In the rows, zero is written as 128.
Known rows, with every step that occurs
fuzu/mikir/repe/feku/zala/tuva: [148 136 125 112 116 166 106 102 123 143 140 175 143 162 129 130 124 152
 157  83 165 128 129 137 109  94 109 134 133 141 128 152 117 127 138 107
  99 135 100 166  86 151]
neno/tuva/sozu/tevon: [134 116  89 154 144 123  94 138 125 123 155 103 111 182 130 131 141 103
 139 136  95 116 128 111  67 158 119 149 132 149 112 128 132 129 112 116
 162 133  89 122 155 109]
zala/mikir/fuzu: [111 131 154 102 128 118 119 137 119 142 115 129 120  95 120 125 106 124
 108 142 102 119 129 132 140 121 113 131 131 129 144  92 120 128 150 149
  78 151  86 154 139  90]
muru/vekunaf/feku: [ 98 122 190 110 128 107 145 139 121 138 122 154 134  73 129 123 141  83
 129  97 174 118 124 145 130 186 129 104 129  93 156 114 128 154 104 109
 160 145  98 132 143 136]
neno/tuva/fesag: [133 133  75 142 136 114 116 131 116 144 112 124 111 143 129 127 132  98
 133 106 149 118 117 122 162 106 153 133 130 143 117 102 127 126 121 119
 151 132  97 119 160 111]
sozu/tevon/neno: [105 116 157 132 138 123 104 150 133 137 127 111 119 196 122 120 139  97
 124 147  94 138 155 128 112 155 116 121 131 126 152 141 122 135 124 151
 129 120 101 120 137 130]
sozu/tevon/neno/tuva/zala: [111  83 123 147 152 123 100 149 126 141 144 115 120 200 131 119 148 102
  96 144 113 141 145 119 144 120  98 156 132 154 131 149 140 139 139 158
 159 113 100  96 136 119]
mikir/repe/feku/zala: [137 135 128 120 133 136 131 115 140 148 132 167 128 147 116 136 132 139
 137 105 120 126 112 137 109  92 108 128 135 111 118 140 122 113 126 115
 127 134 133 138  94  88]
neno/tevon/sozu/tuva/zala/feku: [114 108 118 126 126 164 148 121 144 120 105 101 147  92 148 120 145 160
  82 155 137 132 139 120 156 136 128 127 121 162 136 154 138 157  96 139
 155 110 182 138 173 211]
vekunaf/muru/kuzig/feku: [131 121 119 112 140  67 140 125 123 123  97  68 129 100 118 129 143 112
 116  92 122 126 128 121 152 182 146  96 114  97 151  99 117 127 128 139
 139 124 100 110 133 178]
neno/tevon/sozu: [115 150 104 117 145 107 137 121 157 116 111 113 132 112 117 127 138 121
  90 122 104 115 134 129 151 163 139 106 126 132 131 128 122 125 106 110
 121 125 150 124 167 162]
zala/mikir/repe/feku: [141 146 139 100 114 140 140 126 128 155 122 151 120 137 112 137 126 145
 108 117  81 126 135 129 146  85 106 111 133 107 122 116  98 132 123 139
  94 149  69 162 120 112]
fuzu/mikir: [127 119 131 111 133 136 108 124 117 142 124 157 127 141 120 122 128 114
 128  96 121 115 128 131 119 156 133 108 129 133 156 124 118 132 137 109
 118 128 111 131 132 202]
vekunaf/muru/kuzig/feku/zala: [131 120 119 113 144  71 135 108 126 117 110  81 129  91 124 126 141 122
 108  91 155 129 117 124 121 160 144  97 115 110 142 114 132 120 134 131
 150 120 146 105 105 142]
tevon/neno: [111 123 143 133 123 101 134 138 131 152 117 127 130 149 126 121 132  99
 121 135 105 125 144 133 136 142 129 120 129 133 151 123 128 130 137 144
 125 131 113 112 149 147]
neno/tuva/fesag/mikir/repe: [149 149 100 144 132 150 140 141 134 133 128 121 118 157 127 125 137 124
 127 124 152 123 124 130 162  93 146 135 124 142  95 113  99 115 127 133
 144 109  90 102  87 106]
neno/tuva: [133 130  86 130 139 102 120 131 112 143 127 122 122 142 119 126 137  93
 130 103 134 121 125 119 160 140 122 137 126 134 122 112 127 121 125 117
 136 151 119 110 176 142]
fuzu/mikir/repe: [128 132 144 104 124 152 118 124 126 141 132 162 133 138 120 116 129 135
 132  88 141 118 135 130  94 138 131 106 127 149 146 133 106 132 143 109
 107 135  67 134 106 184]
tuva/zala/feku: [127 112 163 126 129 145 136 134 128 137 114 142 133 106 130 127 123 138
 105 141 132 124 122 126 147  99 138 127 128 135 143 140 143 159 133 135
 150 137 128 119 148 173]
repe/feku/zala: [139 129 126 126 138 109 125 108 132 145 130 161 121 149 115 141 132 109
 134 108  91 127 105 137 141 108 109 126 137  93 124 131 140 116 113 119
 134 132 170 127 121 102]
kuzig/feku: [126 135 117 126 114  84 138 146 130 119 110 131 135 118 121 113 123 121
 131  98 123 125 130 116 133 185 132 105 124 126 143 114 126 119 128 125
 130 141 135 110 151 156]
muru/vekunaf/feku/repe: [108 115 188 106 132 108 143 134 127 136 132 124 135  73 118 115 141 107
 141 115 193 127 132 150  73 177 160 114 137  79 157 129 137 138 107 101
 157 153 100 124 146 119]
kuzig/feku/repe: [135 134 110 120 126  90 137 143 134 111 121 104 130 122 110 107 121 152
 149 124 146 130 138 121  89 167 166 110 132 113 142 130 133 106 136 121
 114 143 151 103 153 145]
fesag/mikir/repe/feku/zala: [150 149 155 126 132 149 143 122 154 133 144 160 127 162 111 137 138 137
 120 115 111 134 111 141 129  99 101 129 132  97 111 143 112 107 121 136
 129 115 161 120  44  80]
muru/kuzig/feku: [135 143 110 115 130  83 130 147 141 110 106  96 135 112 130 125 135 106
 111  93 121 123 124 114 147 163 136 112 118 117 145 115 122 135 137 133
 127 126 113 127 122 172]
vekunaf/feku: [104 121 157 120 129 108 141 130 118 142 121 161 134  89 119 132 139  82
 149 127 138 124 113 134 144 158 129 113 127 104 153 119 124 143 103 117
 130 154 116 128 151 143]
neno/tevon/sozu/tuva/zala: [103 111 102 131 143 135 146 120 151 108 119 108 146 103 141 120 155 136
  93 146 119 139 139 125 191 143 111 142 125 149 114 150 136 144 105 122
 138  85 184 135 173 158]
kuzig/feku/zala/mikir/repe: [131 151 125 103 113 125 134 122 130 117 137 123 137  95 137 112 113 179
  90 104 156 139 134 124  98 111 111  93 120 158 118 124 118 111 155 132
 101 150 124 136  98 113]
feku/zala: [125 135 135 126 143 114 125 115 125 128 132 142 128 109 123 129 129 117
 116 110 132 129 115 135 138 128 123 126 131 137 126 134 140 119 135 111
 132 134 170 119 131 118]
sozu/tuva/zala: [115  98 128 133 136 136 134 131 116 125 128 125 141 110 139 122 144 126
 131 132 131 144 129 124 175 135 109 160 130 140 119 138 139 142 122 127
 139 104 153 138 162 138]
kuzig/feku/zala/tuva: [136 147 101 133 111 101 125 129 120  99 125 115 150  99 137 116 112 138
 153 103 181 139 129 123 123 147 125 124 122 154 132 132 141 112 145 114
 116 147 166 124 133 138]
vekunaf/feku/repe: [110 112 162 115 136 109 142 125 123 139 131 134 131  95 107 126 135 105
 153 133 153 130 122 138  95 157 161 120 135  92 155 133 136 126 111 109
 121 153 118 119 150 137]
vekunaf/muru/kuzig/feku/zala/mikir: [134 124 117  97 146  86 132 103 116 118 115  68 120  76 131 129 131 143
  74 110 137 141 128 123 118 130 132  87 111 113 131 103 125 124 149 152
 133 127 128 125 111 140]
tevon/neno/tuva/zala/feku: [124  83 123 140 118 130 126 138 110 170 127 117 131 142 139 117 133 127
  85 142 154 118 140 123 147  80 123 139 122 161 155 140 148 154 147 165
 180 141 115  96 156 173]
mikir/repe/feku: [138 141 136 119 126 128 138 126 144 151 118 160 128 154 110 139 134 127
 141  96  95 119 127 133 140 117 116 124 135  98 125 126 106 125 112 120
 115 134  84 138 121 114]
vekunaf/feku/zala: [107 115 160 122 137 116 134 113 120 140 134 166 136  80 127 135 135  87
 134 120 153 131 104 140 125 133 123 117 128 116 149 134 140 132 110 110
 144 147 165 127 120 127]
repe/feku: [138 132 132 124 127 103 130 130 134 151 116 157 124 148 104 142 136 102
 144 109  78 116 116 130 166 130 118 121 137  85 133 116 122 121 106 126
 120 134 127 135 143 137]
tuva/sozu/tevon: [123 123 129 146 137 134 103 142 140 110 145 121 113 166 131 132 136 111
 137 156  80 122 131 117  66 167 128 133 136 131 125 137 130 134 109 110
 140 116 106 135 139 110]
tevon/sozu/tuva: [114 126  91 129 133 131 145 121 120 110 109 108 132 143 131 122 142 125
 137 125 117 140 126 113 166 185 120 127 125 119 131 135 124 116  99 116
 145 114 126 141 173 211]
repe/feku/zala/tuva/fesag: [148 142 105 144 124 136 121 113 127 128 110 157 128 138 134 143 116 120
 168 112 149 129 114 135 159  72 142 142 136 121 108 125 139 123 117 116
 127 120 144 151 114  80]
fesag/mikir/zala/tuva/sozu/tevon: [133 139 149 162 122 152 115 157 143  87 168 101 118 179 125 148 116 146
 160 207  59 124 148 116  76 183 127 157 125 116  95 145 118 130 125 131
 124 108 139 103 103 115]

Rows
[146 130 139 107 127 156 112 101 137 157 138 195 129 171 120 128 130 140
 132  81 132 120 114 136  99 104 112 114 134 128 136 149 118 117 130 111
 122 122 114 144  73 154] | fuzu/mikir/repe/feku/zala
[125 112 154 113 114 163 111 126 113 153 124 162 119 140 113 131 108 151
 127 142 101 105 135 119  94 169 155  93 119 115 156 136 125 145 138 132
 122 161 115 102 145 252] | fuzu/mikir/zala/feku
[155 150 149 140 132 162 137 117 157 133 125 163 119 169 124 138 131 140
 135 126 123 131 105 143 147  60 132 128 133 105  97 134 112 108 117 134
 141  87 142 125  39  50] | tuva/fesag/mikir/repe/feku/zala
[135 129 145 116 127 141 131 127 125 137 117 103 125 108 113 120 117 151
 136 140 159 124 134 127  75 131 179 121 133 113 156 141 134 130 124 125
 128 166 124 116 162 185] | zala/feku/repe
[131 108  96 136 149 105 125 133 118 142 142 129 128 126 121 129 138 108
 108 118 139 125 120 124 173 101 112 156 130 142 117 130 145 141 143 124
 154 130 128 107 156 123] | neno/tuva/zala
[151 142 110 144 103 144 129 116 137 121 154 147 140 132 140 140 123 147
 172 124 138 122 121 130  70  86 116 153 134 141  95 143 134 128 130 101
 121 122 107 156  92  70] | mikir/repe/feku/zala/tuva/sozu
[112 136  74 136 133 136 140 120 144 112  98 109 129 113 149 120 144 128
 119 130 128 131 135 124 158 146 157 115 126 152 118 124 120 130  83 120
 143  92 153 146 170 156] | neno/tevon/sozu/tuva/fesag
[122 120 131 149 130 151 146 142 124 123 122 120 115 152 134 140 128 141
 159 172  80 138 130 124 159 156 150 134 119 106 102 121 109 121 111 143
 129  86 176  98 128 130] | sozu/tuva/fesag/mikir/zala
[ 92 116 200  90 130 111 125 123 110 148 127 155 128  43 142 119 119 111
  95 108 187 126 114 152  93 136 100 110 132 112 163 106 138 140 139 134
 125 153 109 164 112  42] | muru/vekunaf/feku/zala/mikir/fuzu
[139 137 102 145 107 119 127 138 125 110 138 118 136 113 138 132 120 122
 168 134 124 113 138 124  98 138 138 151 130 150 115 117 134 137 131 103
 117 126 102 141 152 126] | zala/tuva/sozu
[126  99  81 157 110  90 125 139 126 161 145 103 120 170 141 122 136  98
 120 139 110 103 138 120  82 127 128 141 128 156 132 113 139 128 140 135
 161 125  99 102 154 135] | tevon/neno/tuva/sozu
[108 129 167 116 123 122 134 120 113 122 135 141 150  55 146 118 133 105
 142  87 237 132 125 150 112 160 125 124 128 120 143 133 140 154 122 100
 146 159 133 146 132 105] | muru/vekunaf/feku/zala/tuva
[147 129 113 156 128 145  94 124 135 105 153 133 125 180 138 145 129 128
 172 137 107 132 121 123  64 123 112 163 140 118 109 151 144 131 108 112
 134 117 137 160 109  76] | repe/feku/zala/tuva/sozu/tevon
[131 137 114 129 126  93 127 124 133 114 124 132 137 110 129 116 122 138
 128 100 146 134 118 123 114 155 127 107 125 139 134 132 141 109 139 119
 131 137 181 107 120 129] | kuzig/feku/zala
[122 143  93 145 134 151 155 128 156 104 104  97 130 128 144 122 152 127
 112 148 114 135 136 130 172 148 148 123 123 138 113 127 107 124  80 136
 147  74 181 128 132 151] | neno/tevon/sozu/tuva/fesag/mikir
[130 129 151 106 133 121 115 114 124 158 123 159 115 121 118 137 110 131
 103 126  98 121 106 135 145  81  94 136 139 105 142 106 134 114 141 150
  97 139 144 164 108  45] | repe/feku/zala/mikir/fuzu
[141 136  94 151  99 104 128 132 130  95 147 115 146 103 154 118 109 144
 159 121 164 124 129 116  69 143 131 132 124 166 116 131 154 122 150 106
 132 131 164 127 120 116] | kuzig/feku/zala/tuva/sozu
[113 110 112 140 141 119 100 145 118 152 133  97 117 204 126 115 147  92
 114 131 110 135 150 121 115 149 111 136 129 144 140 133 122 124 125 154
 147 139  91 107 160 138] | sozu/tevon/neno/tuva
[120 129  99 152 131 156 153 134 135 103 109 115 115 177 127 137 131 151
 137 178  80 129 124 113 168 172 150 121 120  93 100 132 113 104 108 138
 145  76 163  99 118 185] | tevon/sozu/tuva/fesag/mikir/zala
[138 119 153 105 129 149 142 129 137 149 137 163 125 120 117 141 124 157
  89 141  85 132 130 133 172  51  95 134 133 111 107 130 114 140 137 144
 104 124  86 153 108  88] | tuva/zala/mikir/repe/feku
[116 120 129 163 115 142  95 137 131 112 159  98 131 175 151 123 127 122
 147 159 130 133 149 126  50 124 118 147 132 171 124 157 149 135 140 134
 136 105 120 134 112  86] | feku/zala/tuva/sozu/tevon/neno
[108 128 168 100 127 151 143 109 118 142 144 161 132  61 131 133 128 135
 106 126 163 138 122 139 110  88 110 107 123 133 136 130 119 133 135 124
 105 159 107 155 101 105] | vekunaf/feku/zala/mikir/repe
[123 111 155 114 144 125 130 131 119 126 134 132 126  97 125 130 122 137
  78 148  95 131 132 129 187  86 111 134 129 131 117 123 132 147 150 141
 114 123 122 134 138 115] | tuva/zala/mikir
[130 143 117 109 125 104 134 124 122 115 131 129 128  98 133 116 113 156
  95 121 133 140 129 121 112 126 115 100 122 144 134 118 133 114 152 139
 119 152 173 122 126 129] | kuzig/feku/zala/mikir
[152 133 102 152 114 120 124 117 128 121 146 141 134 136 139 147 122 122
 164 122 122 116 112 128  81 101 118 157 138 122 107 135 148 131 123 107
 132 122 151 153 116  90] | repe/feku/zala/tuva/sozu
[127 120 148 119 128 145 130 131 125 137 125 110 113 126 101 130 108 168
 136 178 108 112 139 122  73 154 185 115 126  90 140 143 136 125 135 133
 120 172 142  93 171 191] | mikir/zala/feku/repe
[146 167 128 143 123 176 133 125 138  96 136 123 139 117 143 125 120 146
 156 128 186 144 123 141 143  69 149 142 126 157  96 137 113 119 142 127
 112 103 137 128  49  73] | feku/zala/tuva/fesag/mikir/repe
[134 153 150 135 122 132 138 146 127 108 137 115 129 135 105 144 116 141
 153 171  91 125 143 129 161 164 131 147 119 104 110 126 113 128 139 141
  99 138 158  89 119 149] | fesag/mikir/zala/tuva
[160 162 147 132 117 156 140 124 146 119 145 145 140 147 122 140 130 149
 150 119 141 140 124 140 155  88  98 150 130 113 102 146 112 113 129 132
 114 125 148 135  55  87] | fesag/mikir/repe/feku/zala/tuva
[145 154 125 148 124 146 138 142 131 102 115 116 131 129 132 130 121 121
 164 139 142 133 131 136 179 108 157 140 125 129 114 111 111 126 124 132
 119 108 121 127 101 115] | zala/tuva/fesag/mikir
[122 136 145 110 115  98 122 131 122 128 122 132 128  88 133 111  99 150
 103 129 138 131 119 125 124 130 106 114 125 150 153 103 140 107 167 149
  93 144 143 131 116  71] | kuzig/feku/zala/mikir/fuzu
[124 142 135 109 143 129 125 111 118 126 138 132 120  91 127 128 119 142
  89 136 121 136 125 133 129  97 113 114 127 138 123 120 133 126 142 132
 112 147 153 137 134 109] | feku/zala/mikir
[129 108 145 109 123 170 113 120 116 152 131 135 114 156 103 122 109 174
 142 160 127 109 143 122  36 164 187 102 126 109 160 153 135 130 143 126
 115 167 130  96 146 249] | fuzu/mikir/zala/feku/repe
[130 134 101 148 132 160 153 128 134 102 100 112 125 171 141 124 142 132
 140 146 119 138 121 120 186 152 147 133 124 110 116 126 110 109  96 131
 159  75 140 130 115 178] | tevon/sozu/tuva/fesag/mikir
[136 114  71 148 126 102 124 132 120 140 147 115 118 137 133 130 135  98
 130 126 120 101 123 117  89 144 130 147 130 146 113 113 139 130 129 108
 157 133 108 112 166 131] | neno/tuva/sozu
[141 132 131 109 141 122 123 107 122 149 132 156 113 126 118 142 123 142
 102 132  86 128 115 133 141  77  99 115 134 101 121 121 129 121 126 137
 115 146 156 152 125  99] | repe/feku/zala/mikir
[139 137 136 156 113 130 135 152 134 106 160 110 125 138 121 147 111 139
 156 194  77 111 138 122 105 164 139 152 119 116  95 127 123 130 139 129
 116 117 149  99 112 133] | fesag/mikir/zala/tuva/sozu
[105 100 149 115 126 141 128 138 109 135 122 127 134  88 141 119 121 138
 106 149 116 144 133 126 170 104  87 164 131 146 136 114 136 141 146 158
  96 108 121 167 153  78] | sozu/tuva/zala/mikir/fuzu
[117 124 101 141 128 140 130 130 114 127 100 122 125 126 146 120 134 116
 157 120 137 136 127 123 158 135 148 128 128 139 123 111 121 135 101 120
 135 105 124 142 162 133] | sozu/tuva/fesag
[122  99 123 130 121 172 151 122 120 118 103 116 141 132 144 121 137 161
 102 144 148 134 122 111 174 143 129 141 123 134 140 159 141 143 109 133
 167 112 142 139 167 240] | tevon/sozu/tuva/zala/feku
[162 152 123 153 125 151 131 123 141 117 125 143 125 154 130 142 123 125
 165 128 137 139 110 140 174  68 136 148 132 105 101 129 127 113 115 134
 128 101 180 130  65  77] | repe/feku/zala/tuva/fesag/mikir
[121  98 121 120 123 138 134 136 120 159 148 115 128 134 138 118 131 144
  69 143 135 133 156 128 149  58  99 140 125 168 113 128 125 139 174 167
 127 132  60 121 123 106] | tevon/neno/tuva/zala/mikir/repe
[119 137 110 142 120 135 120 139 121 116 113 130 121 131 122 145 104 129
 169 148 121 122 138 123 150 135 171 129 124 123 105 114 124 133 134 120
 106 134 114 121 153 124] | mikir/zala/tuva/fesag
[113 115 169 109 130 117 122 138 124 138 127 142 125  86 125 124 109 135
  96 149 110 127 122 133 170  91 105 151 133 138 139 109 139 144 167 152
  91 126 105 146 126  74] | tuva/zala/mikir/fuzu
[118 116 127 157 113 131 104 153 132 113 148  92 128 184 148 126 128 113
 152 156 108 129 163 120  62 158 129 147 132 153 133 144 130 141 131 136
 123 117  79 143 136 114] | zala/tuva/sozu/tevon/neno
[148 141 116 132 124 115 119 111 123 130 127 147 136 130 121 143 124 122
 164 102 140 133 116 134 150 107 108 150 134 115 118 134 136 126 122 119
 111 142 161 146 133 108] | repe/feku/zala/tuva
[145 156 128 151 132 152 130 123 134  99 129 118 130 120 140 130 118 126
 156 134 165 142 120 138 169  92 154 147 127 145 106 131 128 117 134 125
 127 103 172 117  78  86] | feku/zala/tuva/fesag/mikir
[137 135 100 117 137  83 135 109 117 102 111  60 143  77 135 126 130 125
 133  86 180 136 127 124 137 149 144 114 113 126 137 119 135 126 146 134
 130 133 133 121 107 156] | vekunaf/muru/kuzig/feku/zala/tuva
[128 147 147 103 136 151 132 114 127 129 147 131 123 101 131 125 121 164
  90 127 136 140 134 136 105  86 111 115 127 154 108 131 120 122 152 124
  96 150 107 146 105  82] | feku/zala/mikir/repe
[109 107 140 153 125 122 108 150 145 131 143 111 117 194 139 123 136 108
 129 167  77 123 146 121  59 149 129 131 136 138 136 138 131 134 126 141
 146 103  94 120 126 108] | tuva/sozu/tevon/neno
